Each row comes from the steps of one walk. Every step used is in the known rows, and no mark comes twice. Write the walk behind each row, first mark first.
Known rows
P-E-G-M: 14,16,-2,5,-12,3,-2,-22,14,-3,42,-37,0,-58,-6,-5,-21,4,-47,7,-13,-1,19,-8,-11,2,-4
G-F-E: -3,13,-5,5,-44,0,-25,-28,4,-5,49,-12,2,37,2,19,-2,18,17,8,-26,-4,-6,-24,3,-5,15
F-E: -4,7,0,-6,-38,4,-7,-15,0,-5,39,3,4,6,13,32,-4,7,-11,17,-9,-3,-1,-13,-7,6,-3
B-C: -1,-17,11,-2,-38,26,-4,5,8,-8,28,51,8,39,6,18,6,-6,40,21,-12,11,-15,3,22,-7,6
M-P-G-F: 8,14,-6,-17,40,-6,-1,-26,18,9,-18,-31,2,-26,-17,4,-5,21,38,22,-42,7,-6,-23,6,-24,16
C-B-P-E-G: 6,2,0,-3,14,-37,-13,-8,16,1,6,30,-8,-7,29,10,-7,23,-10,7,-17,14,6,-10,0,-14,-11
K-B-F-E-G-M-P: -1,18,15,-27,21,-12,-15,-16,17,0,82,-10,0,-7,-3,31,1,11,29,-14,-17,8,-3,-13,20,-10,27
P-E-G: 15,13,-1,7,-31,20,-9,-24,13,1,20,-29,-6,-41,-1,-9,-14,11,-39,7,-13,-2,16,-10,-5,-6,6
G-M-P: 0,8,-8,-17,73,-30,23,-1,9,-1,19,-34,17,-47,-16,9,-13,-10,6,9,-16,5,-7,-2,-9,7,-15
M-P-G-F-E: 6,17,-5,-20,27,-4,-3,-31,18,7,-4,-30,4,-23,-12,15,-6,24,34,28,-45,6,-6,-28,4,-22,14
P-G-F: 5,18,1,3,-11,-17,-16,-25,14,-2,24,-9,-6,-10,-11,3,-8,21,9,15,-29,1,20,-20,0,-16,12
K-B-G-M-P-E: 3,9,19,-31,39,-25,0,-8,19,7,69,-6,2,-18,-15,25,0,6,23,-13,-22,10,8,-4,6,-15,20
E-G-M-P: 9,15,-11,-13,46,-18,7,-11,18,-12,47,-37,9,-48,1,-14,-15,-12,-26,20,-12,0,-8,-3,-10,-8,-7
R-B-F-E-G-M-P: 4,14,2,-13,45,-71,-5,-15,15,-10,10,-3,-10,-26,32,-3,7,32,-5,-35,-14,13,-17,-11,5,-16,-5
E-G: 9,9,-4,-1,-4,4,-9,-11,12,-11,33,-13,-2,-15,13,-19,-6,-6,-31,14,0,-3,-3,-2,-4,-12,3
C-B: 3,-4,4,4,21,-27,-9,9,3,4,-13,43,-6,8,20,-8,-1,14,14,3,5,9,7,-1,20,4,0
B-R: -3,-1,12,24,31,-32,-2,-5,11,-7,-21,43,-3,4,10,-28,-7,-21,-44,30,-7,-4,9,2,8,9,-2
C-B-G-M-P-E: 3,5,8,-13,50,-57,2,0,15,11,6,23,-1,-27,25,15,-10,21,0,7,-18,12,-1,-7,-5,-8,-14
B-P-E-G: 4,9,-6,-11,-10,-15,-5,-24,18,-4,28,-20,-4,-21,15,25,-9,14,-34,7,-30,8,-1,-12,-29,-24,-16
G-F-P-E: 1,19,-10,10,-26,-9,-25,-36,16,-11,45,-12,2,20,-20,23,-8,18,25,9,-32,0,2,-22,-6,-13,11
C-B-M-P-G-F: 4,-4,16,-10,44,-54,-16,-13,11,-6,0,23,-7,5,5,-8,-5,19,15,19,-31,21,8,-10,26,-11,-1
F-E-G: 2,13,-3,-7,-41,6,-13,-23,8,-13,61,-7,3,-5,21,18,-7,4,-33,26,-10,-6,-3,-15,-11,-2,0
R-B-P: 2,-5,-2,-11,42,-73,1,-3,12,-13,-12,23,-12,3,26,-9,15,24,-3,-39,-11,18,-6,0,-4,-23,-12
G-M: -4,7,-4,-3,40,-35,15,5,3,-8,44,-18,12,-34,-10,8,-14,-15,-16,1,0,1,6,5,-13,16,-20
F-E-G-M: 0,17,-5,-9,-21,-11,-5,-21,10,-17,83,-15,9,-21,17,22,-14,-3,-41,26,-9,-5,0,-12,-16,5,-11

Write each row's walk
0,3,7,-16,60,-63,3,5,13,8,7,29,0,-16,28,13,-6,16,7,8,-14,12,-7,-3,-4,-9,-15 : C-B-G-M-P
5,17,0,-3,41,-79,-9,-18,20,-18,19,4,-12,-32,20,-1,3,30,-10,-38,-11,13,-4,-6,-4,-17,-10 : R-B-F-P-E-G-M
-4,15,-12,7,-13,-19,-24,-28,13,-16,46,-2,4,36,-15,20,-3,11,34,11,-25,0,-7,-17,-6,-14,9 : G-F-P
-4,10,4,-29,56,-53,18,-5,14,5,28,-19,8,-35,12,30,-8,3,-9,8,-26,5,-20,-4,-34,-19,-23 : B-G-M-P
-2,6,20,-26,32,-34,-2,1,14,0,82,10,2,-1,-8,23,3,-1,18,-16,-10,8,8,2,3,-12,16 : K-B-G-M
9,-7,15,-17,62,-80,0,-14,12,-20,-16,5,-14,-17,4,-30,11,21,-6,-23,-25,24,5,-1,18,-20,-6 : R-B-M-P-G
-1,12,6,2,16,-42,-20,-10,13,3,2,36,-9,-5,24,27,-7,31,18,-1,-9,11,-1,-12,7,-6,-6 : C-B-F-P-E
8,10,-3,-22,50,-4,9,-17,16,10,-29,-24,2,-42,-14,5,-5,15,26,24,-33,8,-3,-16,2,-19,7 : M-P-G
4,22,-11,0,0,-19,-6,-31,23,-22,64,-12,8,-37,-15,31,-18,0,-21,26,-17,0,12,-11,-28,-5,-14 : F-P-E-G-M
3,-1,16,-13,30,-53,-19,-19,11,-8,14,24,-6,6,10,3,-6,22,11,24,-34,19,8,-15,23,-8,-2 : C-B-M-P-G-F-E
16,11,-7,-15,27,21,4,-25,17,11,-21,-44,2,-48,-11,-5,-8,14,5,17,-31,5,-9,-17,3,-16,12 : M-P-E-G
7,19,-12,4,-13,-10,-25,-30,21,-22,65,-15,1,9,2,-6,-7,2,-7,21,-18,-4,-8,-14,-8,-22,10 : E-G-F-P
3,2,7,-13,57,-93,9,1,13,-10,11,16,-9,-21,28,-11,9,20,-16,-38,-7,13,-5,4,-11,-18,-16 : R-B-G-M
16,14,-8,-12,20,20,-3,-31,19,11,-13,-49,1,-37,-13,-6,-8,18,13,15,-38,4,-11,-22,6,-20,17 : M-P-E-G-F
2,17,3,-6,29,-39,8,-10,13,-7,40,-12,3,-56,-13,11,-19,2,-20,18,-15,3,29,-6,-15,2,-14 : P-G-M
0,14,5,-10,32,-45,-14,-8,13,4,18,18,-3,-16,36,20,-9,26,7,7,-13,10,-12,-15,10,-3,-7 : C-B-F-E-G-M-P
16,17,-3,11,-40,18,-19,-32,15,0,31,-36,-7,-26,-5,-10,-14,18,-26,5,-23,-2,13,-18,-1,-10,14 : P-E-G-F
-3,17,2,-10,-13,-38,-16,-30,19,-3,46,-5,-2,12,9,39,-4,23,4,8,-37,1,-13,-18,-33,-32,-4 : B-G-F-P-E
8,-2,26,-27,27,-8,-14,-19,16,-10,63,-12,-4,-3,-29,-3,3,-2,15,-3,-27,17,16,-3,33,-14,29 : K-B-M-P-E-G
9,15,-8,6,-17,1,-23,-23,16,-12,48,-22,-3,8,7,-22,-6,4,-14,11,-15,-4,-7,-12,1,-19,15 : E-G-F
-6,14,6,-14,-27,-32,-16,-24,11,2,49,-4,-2,24,26,37,0,23,-2,7,-33,-1,-19,-19,-26,-27,-1 : B-G-F-E
-5,14,-5,-15,-8,-39,-12,-30,19,-8,44,-5,-2,3,13,45,-6,23,-4,18,-44,9,2,-24,-29,-29,-12 : B-P-G-F-E
2,17,-7,-15,-5,-8,-2,-23,13,-14,71,-24,11,-27,14,22,-14,-2,-30,31,-17,-3,-7,-16,-14,1,-8 : F-E-G-M-P
1,1,18,-24,22,-37,-9,-34,10,-17,29,-27,0,-7,-15,12,-7,8,-5,29,-50,16,3,-16,5,-17,-6 : B-M-P-G-F-E
